Each row was made from one small tree. The marks that hang from a mark follow it in brackets, in alphabetical order. Every link used is in the known rows. Write each row's tree.
In the rows, zero is written as 128.
Known rows:
B{C U W Z}: [160 132 134  64  87 103 161 141 119 133 153 206 110 117 138 145 143 144
 154]
Z{B{U}}: [131 143 124  64  81 129 144 119  97 109 112 167 140 131 103 142  98 131
 155]
Z{B{C U W X}}: [142 144 148  68  73 124 153 133 114 133 121 208 121 125 111 139 115 128
 157]
K{W}: [137 108 116 145 116 148 132 126 102 141 149 128 139 116 107 138 118 156
 118]
B{C}: [145 113 114  99 109 114 128 135 121 136 165 149 124 128 125 147 131 141
 129]
U{B{W{P} X Z}}: [167 109 133 102  76 169 175 114  61 169 145 204 110  86 121  97  97 129
 158]
U{B{X}}: [168 118 125 101  87 152 161 127  51 163 139 182 106 103 119 108  91 123
 150]
U{B{W}}: [153 137 130 139  97 127 139 124  78 135 134 149 116  90 122 123 119 130
 141]
P{W{S}}: [134 103 120 158 114 135 129 113 118 173 105 161 144 125 106 109 112  94
 103]
X{B{C U W{P} Z}}: [149 117 116  36  71 135 168 128  64 142 133 227 123 119 126 133 117 122
 158]
X{B{C U W}}: [145 141 125  63  83 112 147 144  77 131 118 203 118 120 125 146 128 119
 142]
K{W{P S}}: [122  73  90 162 115 162 129  97 120 162 143 147 151 120  94 109 101 137
 111]
X{B{C U W Z}}: [159 133 128  40  74 126 172 139  67 130 138 215 112 121 131 146 123 122
 153]
C{B{U W{P}}}: [138 101 129 104  89 130 135 137 136 123 112 184 142 100 116 123 117 136
 147]
X{B{C}}: [146 117 114  69  91 135 144 133  67 135 147 168 123 130 120 146 112 120
 135]
B{C U W{S} X Z}: [174 116 143  69  82 126 183 132 137 172 145 247  97 118 127 113 120 120
 146]
B{W X}: [149 155 161 134 108 149 146 137 154 146 118 168 129  87 117 112 127 132
 126]
X{B{C W}}: [142 135 132  95  93 127 140 135  97 129 136 168 125 113 123 147 130 121
 130]
Z{B}: [127 136 130  98  89 143 137 109 115 106 132 132 147 124 100 144 100 131
 142]
Z{B{C}}: [131 119 125  86  86 128 134 116 111 113 154 143 136 139 108 158 110 133
 143]

Write each row's tree:
[136 126 110  60  81 122 141 134  73 138 116 215 129 119 122 132 122 119
 146] => X{B{C U W{P}}}
[126 135 144 113  87 122 129 117 135 108 144 145 138 121 110 157 127 135
 139] => Z{B{C W}}
[159  83 107 115  81 136 157  99  79 162 170 194 108 107 124 114 109 122
 149] => U{B{C W{P S} Z}}
[138 160 155  81  77 139 155 126 117 126  99 195 133 111 104 127 104 125
 153] => Z{B{U W X}}
[127 134 134  94  74 152 151 103 134 142  95 210 143 114  94 104  91 111
 149] => Z{B{U W{P S} X}}
[152  92 132  81  78 142 159 130 125 124 132 198 136 100 122 124 110 139
 158] => C{B{U W{P} Z}}
[141 118 117  93  91 137 160 105 141 144 120 206 137 103 115 102 112 124
 146] => B{U W{P S} Z}
[162 108 146  84  81 130 166 141 132 116 134 187 126 100 125 136 117 138
 154] => C{B{U W Z}}
[141 133 141  85  75 126 154 119 133 142 120 213 120 129 105 129 108 115
 147] => Z{B{C U W{S} X}}
[172 100 167 107  83 165 175 137 146 137 149 182 123  91 121 123 109 131
 144] => C{B{W X Z}}
[139 144 135  88  93 142 146 137 128 160  91 225 134  93 115  95 117 130
 148] => B{U W{P} X}
[174 102 117  87  84 137 157 133  48 172 161 197  94 116 125 121 101 127
 152] => U{B{C X}}
[150  90 133 108  84 147 153 130 152 154 107 219 133 100 108  96  98 115
 141] => C{B{U W{P S} X}}
[143 143 135  53  75 147 159 126  93 131 109 195 131 128 101 125  87 123
 159] => Z{B{U X}}
[144 109 117  92  92 124 146 127 147 181 118 249 119 115 116  96 121 117
 139] => B{C U W{P S} X}
[179  92 141  47  72 156 187 145 103 144 142 218 115 114 122 119  88 132
 163] => C{B{U X Z}}
[157  88 133 107  89 158 169 108 156 179 165 220 117 108 119 101 116 120
 134] => B{C W{P S} X Z}
[174  96 153  88  76 150 184 134 146 147 129 221 116 102 118 109  97 118
 149] => C{B{U W{S} X Z}}
[171  94 127  92  72 153 173 120  58 176 167 220  99  99 129 111 106 130
 160] => U{B{C W{P} X Z}}
[181 110 127  16  77 132 188 147  84 169 161 244  96 133 132 126 106 135
 164] => B{C U X Z}
[148 118 142 105  91 119 141 146 141 115 114 173 133 100 121 134 123 136
 143] => C{B{U W}}
[182  97 134 108  77 144 180 116  79 176 169 212  86 105 126 111 105 115
 148] => U{B{C W{S} X Z}}
